What can hang from each mark
Q_788: Q_163 Q_650
Q_817: Q_650
Q_163: Q_135 Q_650 Q_817
Q_364: Q_163
Q_135: Q_817
Q_922: Q_163 Q_650
Q_650: Q_134 Q_135 Q_364
Q_134: Q_163

In the rows, zero is written as 128.
Known rows, with every way that one mark hangs from another
Q_135(Q_817(Q_650)): [127  85 165 133 122 121 105 108 129 140 118 127 147 154  93  96 123 134
 141 139 135 114 118 156 136  96 145 156 146  97 103 135 122  88 108 121
 163 129 150 121 121 157 151 109 106 128 145 146 119 115 125 118 142 131
 130 123 123 112 121 143 155 124 127 107 144 173  99 163 111 154 180 117
 143 111 144 121 122]
Q_922(Q_650(Q_135)): [142 121 129 132 144 125 114 123 154 135 128 137 124 130 126 116 168  85
 128 148 125 130 162 109 112 102 126 142 127 119 107 186 141 106 148 140
 163 114 125 141 187 102 111  98 124 159 104 172 128 130 135 148 133 139
 120 110 136 154 158 104 132 108 155  63 104 157 116 143  93 140 176 131
 167 102 153 144 168]
Q_364(Q_163(Q_135)): [102 148 123 155 173 101 185 121 150 111 147 161  97 127 184 148 159 116
 129 135 114 136 123 113 129 116 117 160  98 123  98 102  95 114 132 131
 157 105 108 128 120 133 148 139 119 151 108 157 167 154 132 119 139 124
 116 120 168 147 112  77  90 124 140 105 138 131 148 139 128 133 126 131
 120 112 130 124 136]
Q_817(Q_650(Q_134 Q_135)): [114 132 154 120 156  97 117 115 193 138 109 142  88 150  72 116 121 112
 133 132 128  97 176 140  95 102 145 155 130  76 109 139 155 110 101 160
 184 124 104 111 135  90 127 139 111 133  96 183 154 134 147 166 171 142
 163  41 123 155 122 162 112 130 139  84 121 155 120 120  74 159 167 122
 170 122 141 114 149]
Q_650(Q_364(Q_163(Q_135 Q_817))): [141 131 146 111 198  89 197  84 165 119 117 175 123 118 196 168 199 124
 156 143  91 121  81  85 127  88  89 158  58 106  77  58 123 128 124 151
 181  85  88 139 102 151 167 147 135 152 102 164 132 142 130 159 150 141
 123 147 140 179 120  76  74 111 175  99 107 102 146 155 137 117 131 126
 134  98 133 123 132]
Q_788(Q_163(Q_135) Q_650(Q_134)): [118 141 132 129 174 106 186 114 183 150 128 210  71 129 154 137 120 144
 126 125 116 126 200 140  81 129 126 176 112  89  85 104 131 130 146 175
 185 101  94  99 122 165 155 151  99 189 124 178 138 155 140 106 199 164
 125 113 141 168 175 150  70 156 166 108  84 147 151 123  90 136 163 124
 123  95 128 100 152]
Q_788(Q_163(Q_135 Q_817) Q_650(Q_364)): [151 134 152  98 199  97 165  77 161 131 103 207 109 137 179 145 187 133
 153 144  96 127 135  91  86 117  98 179  71 104  62  76 186 122 155 153
 184  66  83 140 127 174 155 139 132 201 118 163 111 151 130 113 171 170
 117 206 133 196 159 131  61 140 205  94  95 119 138 151 129 120 192 109
 133  79 123 107 135]
Q_134(Q_163): [114 132 172 148 134 104 117 131 138 128 134 142 129 138 132 130 151 126
 130 141 126 128 129 139 134  91 150 112 155 134 117  82  88 125 135 131
 153 101 112 111 145 154 132 118 124 126 130 150 142 134 143 129 153 139
 111 130 115 158 105 123 118 131 106 139 153  95 121 118 120 129 152 135
 116 116 131 105 156]
Q_788(Q_163 Q_650(Q_135)): [126 142 164 148 158 112 116 124 172 158 108 185  77 152 174 134 161 108
 135 140  98 130 184 121  63  94 130 152 120  91  91 120 179 130 135 139
 139  76  98 127 162 145 129 137 125 180  99 145 134 151 147 101 163 157
 131 131 153 175 129 159  80 135 179  61  97 155 141 139 123 142 205 113
 126  97 143 130 151]
Q_817(Q_650(Q_134(Q_163) Q_135 Q_364)): [ 94 131 228 111 157  81 103 108 203 127  77 166  71 166 102 131 161 129
 151 150  97  94 166 164  81  67 150 173 124  53 102  71 144 100  99 159
 191  93  88 112 150 144 128 127 141 110  79 231 173 139 173 187 192 195
 166  81 112 201 113 158  83 153 147  70 125 112 108 124  70 163 168 129
 165  85 146 107 169]
Q_817(Q_650(Q_364(Q_163))): [123 137 183 121 169  78 125  99 146 123  89 173  92 149 153 125 163 134
 143 136  96 149 129 167 113 104 136 178 106  75 111  81 140 106 104 114
 160  74 125 128 135 140 160 127 136 120 102 157 172 137 139 162 176 148
 156 146 143 148  82 113 110 141 162  47 156 100 134 162 107 162 150 120
 140  85 108 137 123]
Q_650(Q_134 Q_364): [128 118 163  79 148 120 148 104 158 123  82 159 114 130 110 152 125 150
 150 124 102 112 139 118 103 110 115 168 109  76 150  90 138 120 108 146
 135 147  99 120 106 129 141 148 157  98 111 159 147 146 145 156 168 178
 153 118 116 143 148 145 106 138 144 109 106  96 142 120  98 143  98 130
 145 124 106 112 135]
Q_135(Q_817): [131  81 151 134 114 135 128 104 130 142 126 121 149 127 122 130 128 123
 140 128 127 112 107 117 125 105 128 149 154 118 116 129 110 112 127 123
 120 130 129 134 100 140 140 127 129 120 149 124 102 125 127 105 115 139
 118 128 126 115 121 139 139 106 113 145 126 148 113 145 133 144 148 118
 135 127 161 119 134]
Q_135(Q_817(Q_650(Q_364(Q_163)))): [124  77 198 133 153  90 129 101 162 139  92 170 127 170 130 130 165 128
 159 136 107 123 121 160 113  80 128 195 129  66 101  77 132  91 106 125
 176  81 122 139 112 169 173 134 130 108 119 144 155 123 144 145 160 163
 139 137 140 132  89 118 111 130 158  75 160 136 122 176 127 167 166 106
 144  89 142 127 123]
Q_650(Q_134): [119 127 138 114 125 124 166 131 142 129 138 156 121 130 103 137 109 127
 138 116 124 113 152 128 114 113 134 144 133 100 137 125  86 142 122 148
 150 150 109 107 112 117 142 146 129 109 128 161 138 139 128 145 164 137
 141  75 111 135 145 154 114 122 118 141 114 122 141 117 102 136 113 123
 133 130 126 105 142]
Q_650(Q_135): [127 132 133 143 130 119 128 128 162 121 114 133  97 131 130 136 149 102
 134 140 113 115 134 107 115 104 129 118 117 123 113 155 155 126 114 139
 130 124 115 150 142 108 108 128 121 150  99 132 127 133 141 139 124 141
 139 103 140 153 118 134 115 108 134  91 107 145 125 127 126 140 148 115
 151 130 144 135 145]
Q_163(Q_650(Q_135) Q_817): [146 119 151 121 169 121 135 112 159 127  93 134 139 163 136 146 166  89
 164 156 108 126 106 104 104  69 118 157 114 138  82 150 177 145 138 134
 185 133  91 167 140 101 132 136 146 171 105 162 113 129 127 143 116 122
 134 113 108 188 153 136 126 102 164  96 105 139 124 134 150 133 201 109
 179 127 134 117 166]
Q_650(Q_135 Q_364): [119 137 177  96 151 119 122 104 174 124  89 128 104 133 135 152 164 108
 155 148  95 116 122 104  85  84 115 144  88 109 133 112 177 115 127 134
 110 119 109 170 143 106 105 140 145 136  81 153 132 135 146 153 131 178
 149 145 143 175 134 141  92 115 159  71  91 124 135 131 120 138 144 110
 152 124 123 136 128]
Q_364(Q_163(Q_135 Q_817)): [121 124 128 143 176  86 200 100 153 120 145 168 131 121 181 149 174 115
 138 136 111 134  88  88 138  76  98 158  82 130  63 104  90 127 145 135
 201  88  94 119  97 149 150 148 111 166 107 146 141 146 113 139 135 107
 100 105 149 161 136  80 100  98 161 134 121 118 144 160 146 106 155 114
 126 120 155 114 151]
Q_788(Q_163(Q_135)): [124 147 109 140 161 114 173 122 139 126 146 170  95 120 174 128 149 127
 121 128 113 115 150 110 124 132 116 132  90 131  84 104 140 121 133 143
 151 110 116 137 117 145 147 144 105 170 147 128 122 160 132 103 143 146
 109 144 172 169 130 118  97 140 147 113  94 143 132 129 137 128 144 118
 116 104 141 113 113]
Q_922(Q_163 Q_650(Q_134 Q_135(Q_817))): [110  74 149 163 131 124 131 109 190 163 115 158 124 126 107 144 172  65
 119 146 130  97 169 104 102  37 137 177 166  97  91 170  76  97 124 158
 197 117 114 125 131 126 139 107 136 145 143 198 145 142 148 172 180 170
 110 103 138 159 146 113 118  94 139 100  99 147 114 160  80 166 218 119
 164 105 158 100 206]
Q_135(Q_817(Q_650(Q_134))): [ 98  76 169 123 131 126 123 110 165 131 133 158 139 160  81 121 100 143
 142 128 133  96 145 165 118  92 149 170 153  80 111 134 102  95 108 144
 176 140 122 102  94 144 157 127 104 116 138 179 134 112 135 145 183 145
 133  60 108 115 121 169 131 134 115 125 133 168  99 143 102 153 173 125
 152 107 153 101 145]
Q_650(Q_135(Q_817) Q_364(Q_163)): [123  91 212 141 168 104 163  90 191 129  95 161 105 148 149 174 204  91
 158 149  88 111 115 115  97  40 105 187 112  88 104  90 132  94 112 142
 139  91  92 154 103 136 153 156 159 117  85 147 153 149 152 146 139 163
 142 137 148 149  90 114  84  83 151  60  98 115 139 174 130 164 153 102
 165 117 167 128 134]

Rows
[113 139 201 116 182  89 142 104 209 138  78 190  54 161 130 141 164 121
 152 148  88 122 159 152  79  69 132 178  99  41 105 108 143 117  87 161
 185  91  86 123 126 124 149 159 135 127  66 200 198 159 168 186 186 166
 166  67 141 175  89 135  78 128 177  40 136 123 139 138  77 164 164 118
 167 101 133 134 152]
Q_817(Q_650(Q_134 Q_135 Q_364(Q_163)))
[144 121 135  97 183 131 166  99 128 110 116 145 154 148 147 136 143 118
 152 141 134 111 103  81 150 122 110 141  92 148  76 104 160 131 144 133
 215 159  95 155 129 137 149 126 116 183 125 175 101 137 115 120 108 121
 113 128 112 194 170 116 120 130 164 127 102 149 119 132 146 126 176 125
 156 111 122 109 166]
Q_163(Q_135 Q_650 Q_817)
[139 100 139 100 155 125 160 113 140 141  98 153 154 148 111 144 125 123
 158 140 130 125 117 117 107  86 124 157 126 111  98 124 125 147 124 149
 213 151  98 114 123 124 164 135 135 149 129 192 118 137 118 145 159 129
 133  84  84 165 168 151 131 110 138 136 115 130 136 126 138 135 162 120
 171 120 105 104 185]
Q_163(Q_650(Q_134) Q_817)
[138 131 114 129 158 107 178  98 159 114 154 198 138 122 160 142 175 120
 138 132 106 104 106  80 128 105  99 137  75 132  62  92 121 129 133 153
 183  88  90 123 106 154 153 145 111 181 143 130 108 143 105 109 145 136
 113 156 150 177 135 109  91 109 157 142  95 131 143 142 163 113 167 116
 117 106 160  82 138]
Q_788(Q_163(Q_135 Q_817))
[123  84 197 106 129 137 171  90 197 125  85 149 121 140 103 166 153 100
 161 133  93  70 135  95  86  48 109 188 117  68 123 113 136 101 113 172
 138 134  87 144  95 126 139 151 145 104 101 179 133 136 153 149 160 193
 157  97 128 160 131 159  84 105 128  94  80 135 126 131 103 157 147 100
 176 136 160 116 138]
Q_650(Q_134 Q_135(Q_817) Q_364)
[119  84 181  79 171 136 192  82 153 111  89 150 121 148 150 146 135 127
 170 148 117  97 146  97 109  87 117 187 111  75 132  79 131 107 124 157
 180 174  81 155 106 129 166 139 141 133 133 211 134 136 139 139 156 187
 141 108 116 195 173 142  93 136 148 115  90 142 121 140  92 162 150 121
 184 104 116 100 165]
Q_163(Q_135(Q_817) Q_650(Q_134 Q_364))
[ 66 133 200  87 162  76 146 107 191 116 102 169  79 154 119 112 141 143
 128 144 109  89 158 173 127 107 152 161 111  61  95  56 125  96 111 159
 210 101  87 110 121 161 151 126 100 134 116 221 164 140 158 180 196 197
 156  84 118 204 137 136  81 171 150  92 143 117 115 114  54 143 142 135
 147  66 126  96 175]
Q_817(Q_650(Q_134(Q_163(Q_135)) Q_364))
[ 80  92 170 145 135 119 166 119 153 124 147 140 125 134 138 131 152 113
 136 148 124 104 110 131 154  92 132 147 146 146  83  63  76  95 142 140
 166 124  96 123 106 177 154 112 103 142 128 177 137 126 145 118 134 150
  91 116 132 177 137 110 105 139 106 163 133 142  98 130 118 132 169 127
 131 100 182  87 155]
Q_134(Q_163(Q_135(Q_817)))
[125  88 181 103 166 108 198  82 193 148 113 207  86 128 157 152 143 142
 150 134  92  95 170 112  64  81 117 206 108  49  88  61 141 105 142 158
 173 104  76 124  84 178 174 152 123 172 134 195 126 157 150 112 192 200
 126 149 129 177 160 152  53 152 175 103  75 147 139 148  91 153 180 106
 144  78 137  94 127]
Q_788(Q_163(Q_135(Q_817)) Q_650(Q_134 Q_364))
[147 127 195  88 163  95 106  65 181 122  85 145 144 175 104 130 177 111
 163 149  95 107 106 106 109  63 118 182  92  82  62 122 205 104 116 145
 193 100 103 162 135 131 125 134 131 148  96 172 122 118 130 181 143 153
 160 151 125 180 118 141 100 126 183  66 114 135 112 142 139 142 191 113
 167  94 146 133 148]
Q_163(Q_817(Q_650(Q_135 Q_364)))
[126 146 193  92 151 106  79 104 177 125  70 140  84 156 112 117 155 116
 146 145  97 122 132 142  99 109 141 145 102  75 109 112 208 100 114 146
 146 114 112 157 144 104 116 127 131 130  92 169 160 125 158 164 152 169
 163 120 124 185 109 148 109 133 177  50 114 136 108 145 100 157 168 123
 166 100 126 147 132]
Q_817(Q_650(Q_135 Q_364))
[134  91 186 157 138 114 149 110 172 164  91 175  93 160 148 140 167  91
 148 140 100 116 178 113  66  60 124 184 150  86  80 117 150 121 144 139
 136  63 105 138 127 159 149 139 134 167 118 159 122 138 141  89 167 164
 125 137 145 150 125 168  89 101 153  81  88 168 129 156 125 154 222  90
 137 103 170 125 146]
Q_788(Q_163 Q_650(Q_135(Q_817)))
[123 126 161 156 181 100 140 127 166 127  99 154  79 163 181 142 176  88
 144 153 120 145 142 125  80  67 126 146 133 117 123 119 147 136 130 121
 187 109 104 173 163 102 144 141 141 155  86 162 169 158 141 134 149 131
 132  66 135 194 111 112 114  96 151  56 128 134 142 139 138 155 179 108
 163 112 123 130 163]
Q_364(Q_163(Q_650(Q_135)))
[126 148 184 114 199  95 181  99 178 140  93 163  64 132 202 141 157 127
 139 144 100 157 149 124 101 106 123 170  83  85 103  70 172 125 162 128
 157  71  95 126 138 164 147 141 139 161  81 169 168 149 147 122 167 156
 132 142 149 183 138 100  55 152 190  53 123 115 153 149  80 143 161 118
 131  73 109 149 127]
Q_788(Q_650(Q_364(Q_163(Q_135))))
[ 93 134 205  95 144  83 104 106 173 127  86 173  96 153 113 127 145 156
 143 139 106 108 163 187 103  84 155 157 137  45 113  73 127 111 109 151
 204 113 104  89 145 155 145 117 117 105 113 210 173 127 161 170 196 182
 162 106 104 171 114 155 108 162 142  83 152  95 122 126  77 154 151 140
 146  83 120  95 164]
Q_817(Q_650(Q_134(Q_163) Q_364))
[118  87 198  96 135 107 135  80 165 127 102 166 140 154  79 125 118 143
 153 126 113  98 136 156  95  83 143 206 130  51 130  92 128  97  99 150
 172 135 115 129  93 142 164 135 134  89 126 187 144 117 139 151 176 188
 159  99 109 132 126 165 115 142 140  98 129 134 105 153  95 168 154 114
 168 101 129 108 133]
Q_135(Q_817(Q_650(Q_134 Q_364)))
[145 119 160  63 191 119 196  83 165 118  95 169 135 143 145 150 150 139
 170 144 101 105 121  90 121  94 102 181  81  96 104  78 150 130 128 161
 222 160  71 136 116 131 152 137 130 156 112 201 121 152 129 146 150 163
 147 111 101 206 185 127 101 135 185 110  90 114 138 136 112 134 150 123
 172  99  88  94 169]
Q_163(Q_135 Q_650(Q_134 Q_364) Q_817)
[108  80 160 110 177  95 213  70 175 146 123 192 120 125 150 154 163 110
 150 147 113 114 155 109 108  79 109 217  97  60 103 112  83  82 142 159
 202 111  72 117 113 153 181 133 137 141 119 214 161 171 146 146 182 166
 109 104 141 153 164  83  83 110 149  85  97 121 138 167  61 169 160 126
 167  75 146 117 176]
Q_922(Q_650(Q_134 Q_364(Q_163(Q_135(Q_817)))))
[165 121 187  85 187 132 126  85 156 117  67 141 136 153 131 149 178  92
 174 156 100 119  94  80  79  69 108 156  92 103  90 106 190 130 121 135
 187 133  80 184 145 111 131 138 162 155  83 162 106 124 143 160 123 157
 151 164 111 214 132 131 114 106 192  69  99 123 131 140 166 134 186 105
 177 112 112 119 165]
Q_163(Q_650(Q_135 Q_364) Q_817)
[102 121 105 128 154 109 147 117 152 134 138 147 103 106 146 121 147 106
 100 126 135 110 182 107 130 106 136 159 125 113 102 158  90 127 136 149
 204 121 114 104 147 112 139  96 111 158 162 205 159 160 138 158 190 162
 101 114 141 175 182  86 108 135 164 105 116 130 126 146  57 147 170 146
 142  77 102  99 170]
Q_922(Q_163(Q_135) Q_650(Q_134))
[121  83 198 122 137 128 125  79 177 130 113 139 121 149 115 156 178  99
 173 140  93  93 112  88  99  64 113 168 111  90 109 108 156  89 117 137
 114 130 104 180 110 133 127 139 159 112 100 153 121 118 148 147 113 186
 142 149 129 161 131 142  95 104 135  88  83 142 114 150 129 158 153 105
 175 126 163 130 135]
Q_650(Q_135(Q_817) Q_364)
[135 114 169  69 146  96 128  77 167 120  91 176 150 158  88 132 127 142
 155 132 112 110 109 137 111  95 127 175 105  64  89 108 164 122 102 157
 213 117 100 109 112 138 153 144 118 109 125 196 125 128 131 177 191 156
 158 112  85 153 131 144 125 125 166 109 119 116 120 144 109 145 155 121
 167 106 127 114 159]
Q_163(Q_817(Q_650(Q_134 Q_364)))
[126  67 200 119 144 137 159 119 180 142  94 145 115 160 107 156 130  94
 168 148 119 100 134 120  88  58 122 181 150  83 131 136 130 118 118 142
 183 171  98 154 101 114 148 137 147 134 108 186 142 127 139 139 152 162
 139  48 107 169 159 172 105  99 123 110  95 170 127 134 118 178 185 104
 186 129 134  94 174]
Q_163(Q_650(Q_134 Q_135(Q_817)))
[140 119 200 114 189  76 172  78 212 154  59 198  95 146 143 177 191 106
 168 144  88 126 125 106  50  17 106 181  89  67  82  89 177 145 140 155
 187  66  51 112 121 151 157 165 164 143  50 198 159 147 148 173 195 157
 156  85 114 170 130 144  58  96 199  61 101 100 162 140 107 131 199 103
 159 101 141 141 164]
Q_788(Q_650(Q_134 Q_135 Q_364(Q_163(Q_817))))
[105  91 154 150 164  87 168  99 157 125 135 158 105 154 139 125 146 124
 132 141 117 118 121 142 162  90 131 181 116 101  68 105 102  82 130 124
 194  94 123 126 101 161 169 125  88 145 126 164 154 125 116 130 156 120
 106  90 145 136  86 103 112 124 140  94 142 173 105 161 102 152 177 121
 147  83 168 126 131]
Q_364(Q_163(Q_135(Q_817(Q_650))))
[135  81 191 157 170 120 162 116 156 141  99 155 105 173 167 152 186  79
 168 153 123 122 130 120  97  41 123 175 144 113 103 110 120 113 126 118
 181 116  96 165 136 121 164 144 148 147  95 167 153 137 149 133 144 140
 120  90 143 161 111 125 105  79 134  74 126 151 130 162 144 178 190 102
 165 124 134 127 158]
Q_364(Q_163(Q_650(Q_135(Q_817))))
